Each row was made from one path, in order. Every step used is in the known rows, and no mark comes twice. Write each row's path.
Known rows
x > r > z: [  8.6   1.7   0.6  20.7 -10.7 -16.6  52.3  -8.4  32.0  22.7  27.5 -21.2
  37.6  14.9  26.0  32.6  15.8 -25.1]
w > r > z > a > h: [-62.5 -39.1  17.2   4.0  54.0  -6.8  59.2  30.5  25.2  16.6  -6.2  11.8
  26.9  -9.9  15.2 -24.3  -5.3   5.6]
z > a > h > r > f: [-72.9  -5.2  -8.7  -5.0   8.4  -5.0  18.6   3.4  11.5   9.9  37.8 -13.4
  24.6  26.0  14.9  -6.1  31.6  11.9]
h > r > f > a > z: [ 11.2  16.5 -26.6 -18.7 -12.7  -5.2  22.2 -21.3 -26.7 -23.9  33.1 -36.6
  29.4 -18.9 -64.7  20.0  32.4  37.3]
f > a: [  8.1  30.0  18.4  -2.3  29.2 -26.1  46.2  27.7   5.8 -15.8  25.7 -41.3
  23.3   7.1   7.6  17.2  20.2  -5.6]
x > r: [ 11.3  34.3  -1.9   9.8  -9.9  -6.5  44.3  22.3  40.2   7.2  46.2 -17.9
  28.7  35.2  60.3  51.0   2.8 -35.6]
h > r > z > a > w: [  0.2   7.8 -39.0   9.9  21.8  13.6  11.2 -49.5   4.7  -0.2   8.4 -37.0
  10.3   5.0 -44.1  23.4  34.3  31.7]
w > a > z: [ 35.1  29.1   0.4  -1.6  10.1  -5.5  63.2   3.5 -12.4 -19.1  28.5 -43.4
  36.2 -27.1 -18.8  22.8  -0.6   3.9]
r > z > a: [  4.0  -4.5  14.2  27.5  31.4 -31.6  46.7 -16.8  18.6  16.5   6.9 -34.3
  30.4   0.2  -7.2 -10.3  27.6   4.9]
a > f: [ 30.4  47.8   9.1   8.1  -8.7  -2.9  20.8   4.0 -10.6 -23.4  66.5 -38.1
  31.9  15.9   1.7  14.6  15.1 -28.6]
h > r > z: [-13.5  21.2 -16.9  33.8 -13.7  11.6  45.8 -44.9   6.2 -11.1  28.5 -47.1
  17.2  38.7   3.0  29.2  46.0   0.2]
w > r > f > a > h: [-71.6 -28.2  20.5 -28.6  36.1 -18.1  44.2  60.6 -12.0   7.1  11.3  19.4
  42.6 -20.6   0.9 -18.4  -5.0  11.1]
x > r > z > a > h: [-40.9 -33.9  11.0  -3.2  28.7 -26.5  48.6  22.8  54.4  37.6  19.8  -5.7
  30.8  -0.6  33.0  -0.3   7.4 -16.6]
f > a > w: [ 18.4  28.4   0.8 -18.5  36.1  -4.2  17.2  17.6 -19.3 -15.2  25.0 -41.3
  18.6  -7.1 -24.2  27.0  17.7   0.5]
z > a > w > r > f: [ -9.8  -7.0 -16.5  -9.6  35.8   0.4   4.9  12.5 -14.3  19.6  -1.1  25.0
  41.1 -25.2 -32.8   0.6 -13.0  34.0]
x > r > z > a > w: [ 22.2 -12.1 -21.9  -2.0  26.1 -13.1  16.8 -12.9  31.8  34.2   8.2 -11.2
  31.1 -18.9 -21.1  26.9   5.2   7.7]
h > r: [-11.2  53.4 -19.2  21.5 -14.0  21.2  37.9 -13.8  13.9 -27.3  47.2 -43.3
   8.7  59.4  36.9  46.5  33.3 -11.2]
w > a: [  5.7  32.9  10.9  10.9  20.4 -19.2  65.0  14.8   8.5  -5.1  22.7 -36.2
  37.1   2.7  19.9  23.3   3.3  -1.9]
r > f > a: [ -5.2   7.7  18.7  -6.0  13.7 -42.8  31.3  14.8 -18.4   6.4  24.0 -26.7
  45.3  -9.7 -21.5  -3.7  27.8  10.3]

Write each row's path
[-48.7 -27.7  29.5  10.3  39.6 -22.9  49.8   9.5  16.1  19.8  17.7 -28.7
  25.3   3.9  15.1 -27.0  28.2 -12.2]
r > z > a > h
[ 17.3  14.8 -31.0  12.6   5.6  -9.9  15.7 -43.5  17.8 -11.9  30.7 -35.1
  23.3  -3.0 -53.8   3.9  28.0  29.2]
h > r > z > a > f
[ -1.8  12.1  -0.5   6.6 -25.3 -22.5  29.8   9.1  15.8  29.5  44.8  -2.6
  50.6  17.7  32.1  30.6  10.4 -20.8]
x > r > f
[  3.2   0.7   0.4 -17.5   1.5 -46.8  30.6  27.9  19.3  24.1  25.8  -5.1
  50.0 -15.3  -3.8  23.1   6.3   6.8]
x > r > f > a
[ 17.5  -9.5  -5.6   7.3  34.3 -17.0  33.9   0.4  14.4   0.7   4.3   8.9
  40.0 -36.7 -48.5 -16.7 -14.2  27.3]
w > r > z > a > f
[ 33.1  34.6   4.3   1.1  21.0 -22.0  13.9  10.5  13.8 -12.4  47.2 -28.9
  30.3  -2.1 -13.6  -1.4   6.4  -3.0]
z > a > f
[-76.9   7.9  -4.1   1.3 -20.1  13.4  24.8  -1.9 -12.3  -1.6  56.8 -22.6
  26.2  44.9  30.4   9.5  41.4 -13.2]
a > h > r > f
[-13.1  -3.1   7.7  28.6  15.4   3.7  63.1  -0.1   3.6   1.9   2.2  -2.8
  33.7   5.2   9.4   7.7   3.4  -2.1]
w > r > z
[ 33.1  39.3   1.6  -3.0   9.8 -20.3  40.2  10.1  -4.5 -16.8  44.0 -34.8
  44.0 -21.1 -21.4  13.6  -5.2   1.3]
w > a > f
[ 39.2  -5.0 -13.1   0.3   9.5 -37.3  22.2  -6.2  44.7  21.6  30.3  -9.3
  43.5 -26.5 -30.6   6.9  -2.0   4.6]
x > r > z > a > f
[-73.9  -1.4 -10.5 -11.1  -2.2  -2.4  45.5   4.1  -7.4   5.6  34.5 -18.8
  38.2   7.5   7.7   9.5  20.2  17.3]
w > a > h > r > f
[ -8.1  18.3 -35.1 -22.7   4.2   2.5  -4.5 -20.3 -32.6 -10.3  25.4 -29.7
  24.4  -5.1 -58.3  29.5  34.6  37.3]
h > r > f > a > w
[ 14.7  -5.8  -1.8  10.3  37.9  -9.8  17.5 -26.4  -6.8  16.7   5.6 -33.9
  25.4 -13.9 -38.7   0.3  26.1  11.4]
r > z > a > w
[  3.6  15.0 -16.6  -6.8  51.9  16.8  21.0  25.3   9.0  -2.5   0.7  10.2
  19.4  -8.0  -4.2  21.5 -20.6  18.5]
z > a > w > r
[-18.4  -3.7   5.9 -12.0  27.8 -26.7  41.6  35.1 -10.6   3.0   0.2  14.4
  47.4 -23.3 -21.6  -1.2  -6.0  28.2]
w > r > f > a
[-66.4  -1.4  -2.1  16.0  -5.3  19.0  47.7 -20.0   4.1  -7.2  38.9 -41.2
  10.9  41.7  24.6  12.4  46.4 -18.4]
a > h > r > z
[-49.4 -22.7  14.5 -36.1  10.5 -38.8  33.0  53.0  17.1  27.9  36.8   1.0
  44.7 -10.8  18.7   5.9   7.1 -11.2]
x > r > f > a > h
[-45.3   6.8  32.5 -20.3  38.1 -16.9  48.2  53.4   3.2 -12.9  36.1 -37.3
  18.4  10.1  29.3   0.3  21.6 -24.1]
f > a > h
[-60.8 -12.8  -1.6  -8.7  22.9  -5.3  50.8  -1.4   8.5 -12.3  20.2 -42.7
  11.3  10.2 -10.5   4.1  42.9   8.7]
f > a > h > r > z
